What can hang from each mark
vesoneb: gapiz
ladifog: tomu zeza zoki
gapiz: dasid ladifog vesoneb
dasid: gapiz timuvub zoki
zeza: ladifog
timuvub: ladifog
zoki: dasid ladifog
zedap: ladifog

Each row was made from one small tree. Brackets hold a mark, then the marks that hang from it, in alphabetical order. Every link used is in the known rows. Write each row's tree.
Known rows
(vesoneb (gapiz dasid)): 1.4	3.5	6.9	-20.8	-9.5	10.7	16.5	-7.3	20.5	-19.2	5.5	4.1	4.2	5.5	-5.2	-8.5	5.2	7.6	-17.4	-21.6
(ladifog tomu zeza (zoki (dasid gapiz))): 3.6	35.6	-1.4	-18.5	-12.4	15.0	-39.0	36.0	-37.9	-0.6	15.2	18.9	1.2	8.1	-50.4	8.8	2.9	41.4	-1.2	-24.7
(zoki dasid (ladifog tomu zeza)): -0.6	20.4	-14.5	-2.8	-32.0	10.4	-46.4	16.8	-44.5	-10.1	22.0	11.4	13.1	-9.6	-39.6	-3.5	-20.7	22.2	14.5	-14.7
(gapiz (dasid timuvub zoki) (ladifog tomu zeza) vesoneb): 39.4	2.1	-4.0	-40.8	26.3	21.5	-17.5	-35.9	-9.1	-9.0	-14.6	11.3	18.2	16.9	-29.8	9.3	5.7	49.6	9.2	-12.6
(zoki dasid): -3.4	11.6	-3.6	-3.3	-14.7	1.0	-7.1	-4.2	-9.1	-12.3	2.0	3.7	25.3	2.4	-4.3	-4.3	-11.9	-3.7	-9.4	6.1
(zeza ladifog): 5.6	-4.6	0.8	7.2	-3.9	-5.7	3.0	2.0	-19.2	-13.5	6.1	-7.6	-1.2	2.9	0.8	1.3	-14.4	-0.3	9.9	-8.4
(timuvub (ladifog tomu zeza zoki)): 13.0	13.4	0.5	-4.1	-8.7	12.9	-44.4	30.5	-18.1	-9.8	3.6	-2.2	-15.4	6.1	-48.1	13.5	0.2	34.7	31.4	-11.1
(zedap (ladifog zeza zoki)): 16.1	19.9	-1.3	9.8	6.1	11.9	-23.2	17.9	-6.9	3.2	19.3	19.4	9.5	8.1	-28.9	8.7	2.5	27.5	16.5	-4.8
(zoki (dasid (gapiz vesoneb)) (ladifog zeza)): 22.4	42.1	-13.8	-22.5	1.4	16.3	-14.0	27.7	29.0	-25.8	28.0	17.4	37.8	-18.4	-53.1	5.6	-19.2	31.0	-7.2	-9.8
(zeza (ladifog tomu (zoki (dasid (gapiz vesoneb) timuvub)))): 23.2	18.4	0.7	-30.8	8.5	8.5	-13.6	-5.6	-39.7	-32.7	-5.1	-0.5	2.8	11.2	-46.6	11.0	-10.1	42.4	-7.0	-30.6
(dasid (gapiz vesoneb) (timuvub (ladifog tomu zeza))): 26.0	28.5	-7.8	-48.3	3.6	19.1	-21.3	18.1	-14.9	-25.3	-12.8	-7.9	-21.6	2.8	-26.7	10.5	2.8	43.8	11.4	-19.9
(timuvub ladifog): 4.7	4.2	-0.8	-5.3	3.4	-0.2	0.7	6.1	16.0	-18.8	-4.6	-19.0	2.2	1.4	0.0	-0.7	-13.9	3.5	17.4	4.1
(vesoneb (gapiz (dasid timuvub zoki) ladifog)): 18.8	1.0	5.2	-38.6	34.6	13.9	40.6	-38.2	55.0	-9.1	-20.6	2.8	11.6	32.0	-11.4	-9.4	-11.2	46.2	-12.5	-30.9
(timuvub (ladifog tomu zeza (zoki (dasid gapiz)))): 9.0	40.4	-2.6	-23.5	-10.7	14.5	-38.4	42.5	-19.8	-17.5	11.8	-0.2	2.6	8.6	-50.7	7.2	-11.0	45.3	16.3	-20.5
(dasid (gapiz vesoneb) (timuvub (ladifog tomu zoki))): 25.7	15.2	1.7	-39.6	28.9	13.3	-10.3	2.7	3.7	-25.7	-16.6	-15.5	-20.4	8.9	-43.8	14.3	2.7	49.8	9.2	-24.6
(gapiz dasid (ladifog zeza) vesoneb): 31.4	15.7	-5.8	-24.3	10.6	14.4	-16.7	-11.7	7.6	-19.9	0.9	11.6	39.7	-4.5	-21.4	11.3	4.6	23.3	6.8	1.7
(ladifog tomu zeza (zoki (dasid gapiz timuvub))): 3.6	41.5	-3.7	-38.8	-12.7	18.4	-29.9	19.7	-39.5	3.7	-6.7	21.1	-9.3	23.8	-49.1	0.9	0.1	54.1	-10.0	-31.0
(ladifog tomu (zoki dasid)): -0.5	4.2	1.6	1.9	-12.0	4.6	-35.0	0.0	-42.6	-7.1	4.5	4.2	7.6	4.8	-37.1	5.6	-1.0	17.7	2.4	-9.4
(zedap (ladifog tomu zeza (zoki (dasid (gapiz vesoneb) timuvub)))): 27.9	39.7	-8.0	-32.4	7.4	23.4	-35.3	3.5	-45.2	-20.3	7.1	19.4	12.2	10.1	-43.8	11.1	3.7	54.5	-0.9	-22.8

Write each row's tree
10.4	12.7	-1.6	-28.9	43.4	7.8	36.1	-4.1	56.3	12.4	1.6	3.6	-5.8	16.6	-29.6	-10.8	-25.5	46.4	-4.1	-28.3 -> (dasid gapiz timuvub (zoki ladifog))
17.7	23.5	-10.4	-45.8	22.1	7.0	-11.4	-24.0	-38.3	-24.7	-22.7	-8.4	15.3	4.6	-13.1	6.5	-9.8	44.0	-3.0	-24.9 -> (zoki (dasid (gapiz (ladifog tomu) vesoneb) timuvub))
38.6	17.9	-7.3	-42.0	46.0	19.1	-7.3	-5.0	5.3	-1.2	-12.4	6.5	-6.2	13.6	-34.7	17.5	1.7	67.0	8.0	-27.1 -> (dasid (gapiz (ladifog tomu zeza) vesoneb) timuvub zoki)
28.0	7.9	-11.4	-8.9	8.4	11.0	-43.1	2.3	-35.5	-16.6	-2.4	0.6	6.7	-13.0	-25.8	23.2	7.8	32.1	22.4	-7.6 -> (gapiz (ladifog tomu zeza) vesoneb)
4.8	0.3	2.3	8.8	-16.4	-1.3	-32.6	1.3	-62.0	-21.1	9.9	-2.6	8.0	8.7	-35.1	7.0	-16.1	18.1	12.3	-18.3 -> (zeza (ladifog tomu (zoki dasid)))
15.0	-0.3	-5.9	3.3	7.0	13.2	-26.7	15.2	0.5	8.8	25.6	10.8	-6.7	-1.7	-46.7	5.0	-12.5	33.6	23.4	-17.2 -> (dasid (zoki (ladifog tomu zeza)))
33.1	-13.3	7.5	-13.5	29.0	13.5	12.1	-29.0	43.6	-14.9	11.7	8.9	33.5	0.9	-17.8	7.6	7.9	4.4	-9.6	10.4 -> (gapiz (dasid zoki) vesoneb)
34.2	-13.5	4.6	-38.2	23.4	16.5	-1.6	-40.0	8.5	-29.9	-14.0	-14.3	8.1	13.3	-16.4	2.4	-1.5	25.9	10.0	-2.5 -> (gapiz (dasid (timuvub (ladifog tomu)) zoki) vesoneb)
14.8	10.8	1.0	-16.0	-0.1	12.9	-41.8	-1.4	-41.8	3.5	0.9	11.3	10.0	12.9	-40.3	8.8	7.0	45.6	23.9	-22.2 -> (gapiz dasid (ladifog tomu zeza zoki))
15.1	21.1	0.9	-42.9	-1.5	23.4	-18.4	-7.5	-13.9	-9.0	-19.2	14.3	-11.5	29.6	-49.6	0.1	6.2	68.9	1.2	-48.0 -> (vesoneb (gapiz (dasid timuvub) (ladifog tomu zeza zoki)))
14.2	17.0	-1.8	-7.6	6.6	16.4	-29.7	23.2	-2.9	-8.4	-0.9	9.6	-17.8	8.6	-57.4	18.2	5.3	59.2	14.4	-41.2 -> (vesoneb (gapiz (ladifog tomu zeza zoki)))
14.2	16.7	-1.3	-36.1	-0.1	16.1	-32.8	-17.7	-44.7	8.0	-21.2	12.8	-0.1	28.1	-39.7	0.6	4.2	58.1	14.4	-28.4 -> (gapiz (dasid timuvub) (ladifog tomu zeza zoki))
10.0	20.3	2.4	-14.1	44.7	-0.2	8.7	12.0	23.8	6.4	-3.6	-2.5	5.5	10.9	-30.9	10.2	-6.5	48.1	9.8	-26.4 -> (dasid (gapiz (ladifog zoki)))
8.3	8.7	0.9	0.9	-11.2	13.0	-45.7	25.5	-33.2	6.6	8.3	16.1	-17.1	5.4	-48.6	13.8	14.5	31.0	13.5	-15.6 -> (ladifog tomu zeza zoki)
24.2	16.4	-5.6	-22.4	44.2	2.5	10.1	-1.7	22.6	-16.1	-3.1	-8.5	17.5	-8.0	-10.2	15.7	-2.9	31.5	4.2	-13.2 -> (dasid (gapiz ladifog vesoneb))
3.7	5.1	0.8	-10.9	-16.1	2.2	-23.1	-15.5	-65.3	-18.0	-12.0	-0.4	-1.7	24.0	-33.8	-1.2	-18.9	29.7	3.5	-24.2 -> (zeza (ladifog tomu (zoki (dasid timuvub))))
10.3	22.5	-5.8	7.7	-16.5	13.3	-54.3	11.0	-65.0	-7.4	22.8	16.8	16.0	6.1	-32.1	6.9	-2.7	29.2	18.9	-10.4 -> (zedap (ladifog tomu zeza (zoki dasid)))
2.8	42.5	-9.7	-48.0	-23.7	14.7	-23.1	20.4	-38.0	-18.1	-11.7	-4.8	-8.5	16.9	-17.2	-7.5	-18.3	42.2	7.1	-23.6 -> (zoki (dasid gapiz (timuvub (ladifog tomu zeza))))
1.1	29.2	-6.9	-21.9	17.6	-2.0	7.5	0.9	-3.2	-9.3	-2.3	-5.8	30.6	5.7	-0.5	-2.0	-22.5	28.2	-0.1	-15.5 -> (zoki (dasid (gapiz ladifog)))
24.1	17.6	0.3	-43.9	20.1	22.4	24.7	-17.5	53.1	-5.8	-14.9	18.2	12.3	34.2	-25.9	-6.5	-7.7	56.9	-10.0	-30.4 -> (vesoneb (gapiz (dasid timuvub zoki) (ladifog zeza)))
13.9	-11.2	5.9	-35.0	10.3	11.3	0.3	-34.0	-7.1	-10.5	-16.0	-15.2	-3.9	26.1	-3.5	-11.0	-9.7	27.0	15.2	-12.1 -> (gapiz (dasid (timuvub (ladifog tomu)) zoki))
7.7	-11.3	6.5	12.7	-2.2	-2.9	-25.7	5.7	-51.3	-7.6	8.0	-7.0	-18.3	6.7	-32.7	11.4	-4.0	21.3	22.2	-23.9 -> (zeza (ladifog tomu zoki))
16.1	26.5	-10.4	-19.3	16.5	6.7	2.1	6.4	29.8	-30.4	21.4	3.0	37.3	-19.1	-37.0	1.7	-23.0	21.1	-9.7	-10.2 -> (zoki (dasid (gapiz vesoneb)) ladifog)
27.0	42.2	-2.8	-22.5	8.2	19.7	-17.3	31.3	28.8	-18.6	17.6	26.8	30.9	-2.0	-63.6	18.7	4.5	36.4	-16.6	-4.3 -> (ladifog zeza (zoki (dasid (gapiz vesoneb))))
30.9	6.8	-1.1	-12.4	55.2	10.1	22.8	4.7	75.2	-9.9	26.7	2.1	16.0	-11.7	-45.6	11.1	-14.4	32.7	0.3	-13.5 -> (dasid (gapiz vesoneb) (zoki ladifog))
